What can hang from each mark
z_154: z_111
z_111: z_154 z_246
z_568: z_67 z_427
z_190: z_403 z_630
z_764: z_375
z_548: z_59
z_897: z_292 z_375
z_67: z_548 z_568
z_59: z_152 z_316 z_548
z_630: z_190 z_246
z_246: z_111 z_630
z_427: z_190 z_568
z_292: z_403
z_375: z_764 z_897
z_403: z_190 z_292

Each row was made from one small tree. The marks that hang from a mark follow it in brackets, in the order of their numbers. Every link used is in the known rows. Write each row's tree.
In the rows, 128 means zero.
Known rows
z_292(z_403(z_190)): [ 91 160 129 124 136 143 154 124 137 153 137 128 115 184 132 128 173 143
 133 129 156 143 139 148 101 169 149  89  88 119 161 118  89 105 157 117
 135  92 117 153  86 123]
z_630(z_190): [113 180 123 137 138 123 151 139 137 183 117 105  94 165 127 120 162 142
 161 136 106 121 153 157 123 157 135 108  81  98 169 137  97  93 153 120
 139 116 106 145  86 144]
z_764(z_375): [130 144 107 125 128 126 129 150 142 191 135 103  71 181 115 111 129 152
 154 138 142 118 118 161 106 164 140  97 115  83 171 124 102 106 157 130
 161  82 116 160 111 141]
z_67(z_548(z_59) z_568): [148 163 124 118 119 102 130 137 123 210 173 126  68 196 120 113 175 156
 140 136 112 134 105 176 123 166 149  98 115  80 137 155 100 108 159 116
 162  85 119 149  90 137]
z_154(z_111(z_246(z_630))): [150 151 108 104 122 135 150 149 139 170 154 108  97 161 104 123 149 132
 140 176 145 120 127 141 124 174 157 144 109  94 147 142  84 112 129 105
 106 110 153 138 108 140]
z_548(z_59(z_152 z_316)): [ 99 152 138 148  99 106 124 124  98 198 115  94  58 172 112 129 171 141
 133 115  99  82 109 149 116 154 157 107 145 115 178 100  90  87 171 103
 149 113  94 147  65  99]
z_897(z_292(z_403(z_190(z_630))) z_375(z_764)): [104 144 180 120 150 110 152 129 111 132 125 144  83 166  92 140 186 150
 143 144 165 180 111 104  91 142 149  97  48  75 168 107  78  89 183 104
 137  86 101 151  94 154]
z_764(z_375(z_897)): [128 139 126 110 112 114 133 151 148 178 151 102  81 172 100 111 145 158
 139 139 126 123 112 130 100 166 138 100 110  54 147 117 103 105 163 123
 156  79 112 147 114 152]
z_403(z_190(z_630(z_246(z_111(z_154)))) z_292): [100 199 148  65 126 140 122 117 127 122 116 132 116 174  98 138 177 126
 146 179 166 172 130 123 127 172 167  92 105 122 149 129  64 101 149  95
 131 143 122 190  71 157]
z_630(z_190(z_403(z_292)) z_246(z_111(z_154))): [134 225 148  91 125 130 139 123 139 142 103 119 132 163 114 149 185 118
 167 175 131 163 152 120 126 172 170  81  78 111 149 141  78  97 154  92
 149 146 107 169  78 170]
z_111(z_154 z_246(z_630(z_190(z_403(z_292))))): [139 219 167 100 151 138 147 121 143 143 160 124 121 175 103 146 148 106
 159 183 144 176 129 108 144 164 174 106  78 108 133 159  81  82 157  94
 125 113 162 166  84 167]
z_246(z_630(z_190(z_403))): [131 206 149 139 153 135 150 136 139 168 120 113 133 184 108 137 171 110
 172 144 115 143 146 131 116 162 165 117  77  99 148 122  99  88 161 110
 146 117 124 137  89 141]
z_59(z_152): [121 150 124 130 128 126 137 131 114 181 123 104  76 171 123 121 166 127
 148 124 113  88 120 157 110 156 140 111 121 104 180 119  92  94 141 110
 138  95  99 144  82 113]
z_292(z_403(z_190(z_630(z_246(z_111(z_154)))))): [103 182 166  82 125 140 144 123 137 131 101 144 130 175 109 140 183 124
 127 191 158 163 143 124 109 176 163 105 121 130 166 116  81 104 152  84
 133 137 128 158  68 149]
z_67(z_548 z_568(z_427)): [167 151 143 111 106 124 128 160 135 194 170 137  73 180 102 128 141 158
 147 135 125 137 106 170 119 177 150  99  94  89 147 163 105 118 125 103
 164  93 119 157  80 150]
z_190(z_403(z_292) z_630(z_246(z_111))): [122 208 162  91 133 132 108 124 132 144 112 114 132 179 113 143 201 108
 185 158 156 169 132 110 111 168 164  79  93  88 159  95  77 108 127 100
 161 148  92 167  96 161]
z_568(z_67(z_548) z_427(z_190(z_403))): [186 156 183 144 131 124  99 177 158 173 138 139  91 182 113 140 161 145
 169 130 130 164 113 159  90 178 163 109 104 100 155 132  94 136 142  85
 174  87 106 136  98 144]
z_111(z_154 z_246(z_630)): [145 159 145  95 126 135 143 132 145 165 166 126  91 162  99 122 136 123
 136 197 137 146 118 126 136 164 159 143 114  93 165 161  99  90 145  93
 110 103 173 153  94 146]
z_246(z_630(z_190)): [117 180 122 134 141 133 156 137 137 174 122 118 108 168 104 122 167 120
 159 147 105 138 152 147 128 158 150 138  89 102 156 138  95  82 161 116
 134 125 129 138  85 139]
z_568(z_67 z_427(z_190(z_403 z_630(z_246)))): [160 182 211 147 123 136  93 160 169 164 102 127 109 154 104 148 175 137
 173 155 122 164 131 120  98 176 163  95 102 104 182 105 104 130 123  75
 163 130 107 138  71 169]
z_292(z_403(z_190(z_630(z_246)))): [ 81 184 159 114 141 144 148 116 141 150 104 137 122 179 126 135 181 140
 134 146 141 160 147 118 110 169 147  92 104 115 173 104  92 100 142 105
 142 122 116 160  66 147]
z_59(z_152 z_316 z_548): [118 150 133 143 115  96 110 142  88 194 112 113  41 169 125 130 144 137
 128 101  73  85 113 152 113 145 152 117 133 128 181  92  87  80 170  98
 146 104  73 160  50  82]
z_375(z_764): [125 161 133 130 125 118 137 144 125 169 156 103  85 171 119 111 174 162
 157 140 133 143 134 135 104 148 134 105  79  58 171 127 111 104 156 109
 135  89 103 141 103 121]
z_246(z_111(z_154)): [146 153 130  92 115 124 131 151 131 161 134 117 100 163 107 118 164 124
 154 182 146 120 127 156 114 169 156 120 110 101 171 140  92 106 153  99
 130 116 121 150 105 132]
z_154(z_111(z_246(z_630(z_190)))): [144 176 111 117 132 135 167 147 140 171 134 104 101 158 108 131 151 129
 140 173 123 122 149 147 135 171 154 146  96 106 139 151  78 101 139 106
 108 124 150 133  92 153]
z_246(z_111 z_630(z_190)): [130 174 115 119 124 132 146 139 130 165 114 111 120 168  98 130 189 105
 156 160 128 138 153 158 117 161 161 147  97 103 144 127  80  90 162 109
 140 147 124 130  94 136]
z_427(z_190(z_403 z_630(z_246)) z_568): [132 197 175 123 139 100 116 144 159 182 104 124 106 165 113 136 171 108
 153 174 108 156 152 170 116 143 154  91 111 113 172  90  96 114 126  87
 146 101  90 144  90 176]
z_630(z_190(z_403(z_292)) z_246): [109 225 142 123 139 133 144 114 144 160 106 112 120 168 132 144 182 136
 174 131 114 161 157 115 126 164 152  66  62  97 155 129  88  94 145 113
 158 130  94 169  78 167]
z_375(z_764 z_897(z_292(z_403(z_190)))): [115 138 164 101 111 112 161 122 127 132 157 135 111 158 107 133 220 168
 122 123 153 176 126  89  88 145 148  81  48  58 135 108  86  94 183  97
 122  87  90 136  99 133]
z_67(z_548(z_59(z_152 z_316)) z_568(z_427)): [145 147 161 134  76 103 115 143  98 212 145 120  41 185  90 144 154 155
 118 112  98 102  84 166 122 168 170 101 147 117 147 132  93 103 154  87
 174 107 105 154  44 120]
z_427(z_190(z_630)): [117 175 157 132 149 113 127 153 140 171 129 116  79 171 112 118 157 117
 167 151 109 136 140 167 121 147 130 112 119 115 177 120  92  94 148 110
 132  98 103 145  99 142]
z_67(z_548(z_59(z_152 z_316)) z_568): [129 159 135 131 101  91 124 130  89 215 144 123  34 191 110 132 170 147
 115 111  85  92  96 167 121 159 159 107 159 116 144 132  86  90 169  93
 168  89 104 156  53 118]
z_375(z_764 z_897(z_292(z_403(z_190(z_630))))): [108 152 195  97 130 109 151 129 119 126 150 138 116 168 100 133 218 155
 133 134 153 183 121  76  91 142 147  86  61  60 140  93  85  90 176  93
 121  95  91 140  92 142]
z_375(z_897(z_292)): [140 131 145  95 109 103 141 136 135 169 141 123  88 137 105 120 191 149
 154 131 118 131 117 108 112 149 142  97  69  55 158 118  91  92 151 109
 126 108  89 141 114 150]
z_897(z_292(z_403(z_190)) z_375): [108 125 138 119 137 120 161 122 127 149 115 147  82 154 106 141 173 145
 137 132 162 151 114 131  96 156 154  93  51 101 169 122  73  91 174 119
 141  91 106 158  98 153]

Which tree is each row?
[130 120 154 128 128 100 157 136 121 154 135 139  71 144 101 129 191 156
 149 144 146 164 118 111  89 140 140 105  47  55 179 127  93  89 174 105
 143  80  91 136 114 151]  z_897(z_292(z_403) z_375(z_764))
[123 218 135 106 124 132 134 116 138 153  99 107 132 167 125 152 206 120
 173 146 137 164 159 127 116 167 162  76  68  98 145 121  73 102 145 105
 162 153  88 162  84 166]  z_630(z_190(z_403(z_292)) z_246(z_111))
[149 157 128  90 115 133 133 147 131 151 138 129 114 169  84 120 168 103
 150 192 146 139 124 144 119 169 171 150 116 104 158 140  90  97 160  94
 125 126 145 143 103 127]  z_246(z_111(z_154) z_630)
[140 214 149  94 140 137 138 136 129 130 134 126 144 182  87 144 184  87
 174 178 151 168 135 126 125 170 188 115  78 121 127 140  71  87 171  95
 139 134 133 157  94 147]  z_246(z_111(z_154) z_630(z_190(z_403(z_292))))
[148 134 125 141 124 104 104 163 164 189 137 128  77 147 119 109 181 135
 139 157 126 140 147 201  99 150 150 122 105 117 164 119  84 137 143  91
 134  80 112 130  98 154]  z_427(z_190 z_568(z_67))
[128 181 133 125 134 133 156 123 144 178 140 109  96 162 113 133 157 123
 142 164 119 146 146 138 134 155 147 139  94  89 153 149  91  84 148 108
 125 126 154 139  85 156]  z_111(z_246(z_630(z_190)))
[142 171 146 134 136  99 122 153 156 185 134 112 102 171 118 128 164 112
 154 155 125 137 144 200 108 142 158  87  94 116 160 104  93 118 143  98
 141  71  93 138 111 150]  z_427(z_190(z_403) z_568)
[137 128 139 135 103  81  92 147 107 217 119 128  52 176 115 118 183 149
 113 125 105 112  99 183 101 156 175 136 163 110 154  97  77 127 163  79
 166  94 100 140  64 120]  z_427(z_568(z_67(z_548(z_59(z_152 z_316)))))
[111 215 168 104 149 133 117 123 136 154 120 119 120 177 119 136 178 124
 186 145 136 167 129  99 120 165 154  70  85  87 169 103  91 101 125 108
 155 124  97 176  88 162]  z_190(z_403(z_292) z_630(z_246))
[138 113 140  98 111 107 149 142 146 171 143 134  90 155 105 124 171 149
 137 133 144 144 112 106  94 158 144  86  92  64 151 107  91  96 171 116
 152  84  99 142 122 160]  z_764(z_375(z_897(z_292(z_403))))
[164 130 161 137 106 124 101 163 139 198 149 126  88 180 111 117 172 175
 159 133 137 154  90 152 102 185 164 120 106  68 158 134 103 137 147 103
 172 114 121 136  90 128]  z_568(z_67(z_548(z_59)) z_427)
[ 81 188 143 102 157 139 123 126 121 140 146 116 106 192 112 125 165 134
 165 128 161 159 121 138 123 161 152  80  81 112 148 114  70  99 148 124
 132 109 112 184  84 137]  z_403(z_190(z_630) z_292)
[ 98 153 179 115 135 113 156 114 119 134 101 151  83 152  94 149 195 163
 132 151 149 191 125  87  93 143 146  93  53  70 178 107  82  86 172  96
 143 107  97 156  79 171]  z_897(z_292(z_403(z_190(z_630(z_246)))) z_375(z_764))
[154 209 171 113 147 133 153 129 147 163 144 120 119 176 106 143 140 110
 148 191 125 154 132 116 135 164 172 124  92 101 150 154  99  86 158  88
 125 113 167 146  82 161]  z_111(z_154 z_246(z_630(z_190(z_403))))
[176 183 213 133 134 123  93 167 160 170 106 149  97 177 109 148 165 142
 170 149 113 181 123 131  98 177 161 110 121  96 169 118  98 132 127  74
 180 114 102 144  78 169]  z_568(z_67(z_548) z_427(z_190(z_403 z_630(z_246))))
[131 162 185 136 125 126 119 165 148 170 133 113  86 164  93 130 141 125
 170 151 122 140 128 166 122 159 141 105 105 115 179 121 100 105 132 103
 139 113 102 144  90 145]  z_568(z_427(z_190(z_630)))
[166 182 207 125 152 127  82 172 146 149 150 145 100 193 103 142 162 127
 190 133 146 194 105 140 101 175 167  95 100 108 142 122  75 129 135  86
 172  97 101 160  93 158]  z_568(z_67(z_548) z_427(z_190(z_403(z_292) z_630)))
[128 214 150 118 151 139 144 115 141 155 156 110 123 179 114 149 169 108
 165 153 144 176 135 115 133 161 166 101  67  94 129 140  76  87 147 108
 137 121 144 159  90 163]  z_111(z_246(z_630(z_190(z_403(z_292)))))
[146 152 157 129  77 103 112 154 121 212 159 125  53 181  91 136 149 173
 132 125 112 129  96 160 126 175 168  96 120 100 142 142 104 112 154  96
 173 113 116 160  63 134]  z_67(z_548(z_59(z_316)) z_568(z_427))
[139 186 147 108 135 133 159 129 146 167 146 121  94 160 102 129 136 120
 136 193 116 147 138 130 146 161 155 144 104 104 155 170  95  82 158  96
 112 118 171 148  77 158]  z_111(z_154 z_246(z_630(z_190)))
[117 215 142 126 156 141 143 128 135 150 136 117 135 185 106 139 179 106
 183 135 132 166 141 123 127 162 169  99  62 107 133 127  80  84 159 116
 146 118 120 156  90 146]  z_246(z_630(z_190(z_403(z_292))))
[111 128 150 124 131 112 162 123 116 137 131 139  79 157 101 140 191 166
 132 133 167 173 117 115  86 144 151  94  35  73 163 122  80  92 187 107
 137  77 100 149 100 146]  z_897(z_292(z_403(z_190)) z_375(z_764))
[162 134 122 113 134 104 101 165 144 196 142 144  81 171 127 102 169 151
 140 149 134 149 122 186  99 161 156 136 115  82 156 126  89 144 134  94
 154  80 116 142 102 150]  z_427(z_568(z_67(z_548)))
[102 185 141  95 122 136 126 118 129 151  94 114 113 176 111 138 193 130
 143 158 150 148 140 139 110 167 156 107 108 102 163 101  78 108 141 102
 144 150 108 161  77 146]  z_403(z_190(z_630(z_246(z_111))))
[144 133 156 101 104  94 142 136 124 159 158 117  84 142 100 118 207 167
 150 132 124 154 120  92 102 136 138  97  56  27 152 116 100  92 166  99
 124  95  82 133 115 142]  z_375(z_764 z_897(z_292))
[170 134 159 137 118 122 105 177 156 178 141 142  67 167 109 126 154 156
 156 135 120 158 120 177  99 174 147 130 113 104 160 148  90 132 142  91
 162  94 109 139  93 143]  z_568(z_67(z_548) z_427(z_190))
[116 202 171 112 163 131 111 139 125 150 148 113 121 192 117 128 168 113
 196 137 152 156 115 118 117 163 157  73  80  95 160 104  87  99 136 116
 149 103 101 170 102 145]  z_190(z_403(z_292) z_630)
[111 136 167  92 134 118 146 133 136 149 132 138 103 177  95 134 169 145
 130 132 162 161 105 101  94 158 153  78  93  82 139  89  76  92 177 114
 147  89 107 158 101 162]  z_764(z_375(z_897(z_292(z_403(z_190(z_630))))))
[115 213 141 129 155 131 139 130 134 158 131 105 120 183 129 136 173 126
 184 123 132 149 142 137 122 161 155  69  56 101 147 130  83  95 153 120
 152 110  97 164  91 151]  z_630(z_190(z_403(z_292)))
[147 118 130  94 108 103 134 145 141 181 139 119  70 150  94 120 159 157
 146 131 134 128 103 116 104 154 143  89  89  49 151 114  92  94 167 120
 150  88  97 153 123 161]  z_764(z_375(z_897(z_292)))
[100 139 169 117 155 116 151 126 120 141 109 149  87 163  98 141 171 132
 147 141 160 158 109 121 100 154 154  98  63 105 173 109  71  89 168 115
 139  99 107 159  94 162]  z_897(z_292(z_403(z_190(z_630))) z_375)
[164 168 178 119 125 110 118 171 141 184 161 144  60 185  90 134 139 130
 152 148 107 152 116 185 126 162 143 104 120 115 145 151  94 108 131  94
 157  91 111 152  78 162]  z_67(z_548 z_568(z_427(z_190(z_630))))
[104 163 194  89 115 112 156 110 129 130 125 146 116 153 104 142 227 166
 123 139 136 196 135  59  95 144 144  82  66  54 149  94  89  90 166  85
 127 115  86 143  77 159]  z_375(z_764 z_897(z_292(z_403(z_190(z_630(z_246))))))
[151 183 179 135 139 104  93 154 168 180 101 134 105 155 118 131 190 120
 153 173 118 163 148 157  97 154 163 102 113 110 172  89  91 136 128  73
 153 101 103 134  81 181]  z_427(z_190(z_403 z_630(z_246)) z_568(z_67))
[123 174 144  99 117 124 121 134 132 168  97 113 106 162 113 127 190 123
 159 170 131 140 141 134 112 164 145 116 120  85 181 105  91 106 128  99
 149 154 101 148  90 153]  z_190(z_630(z_246(z_111)))
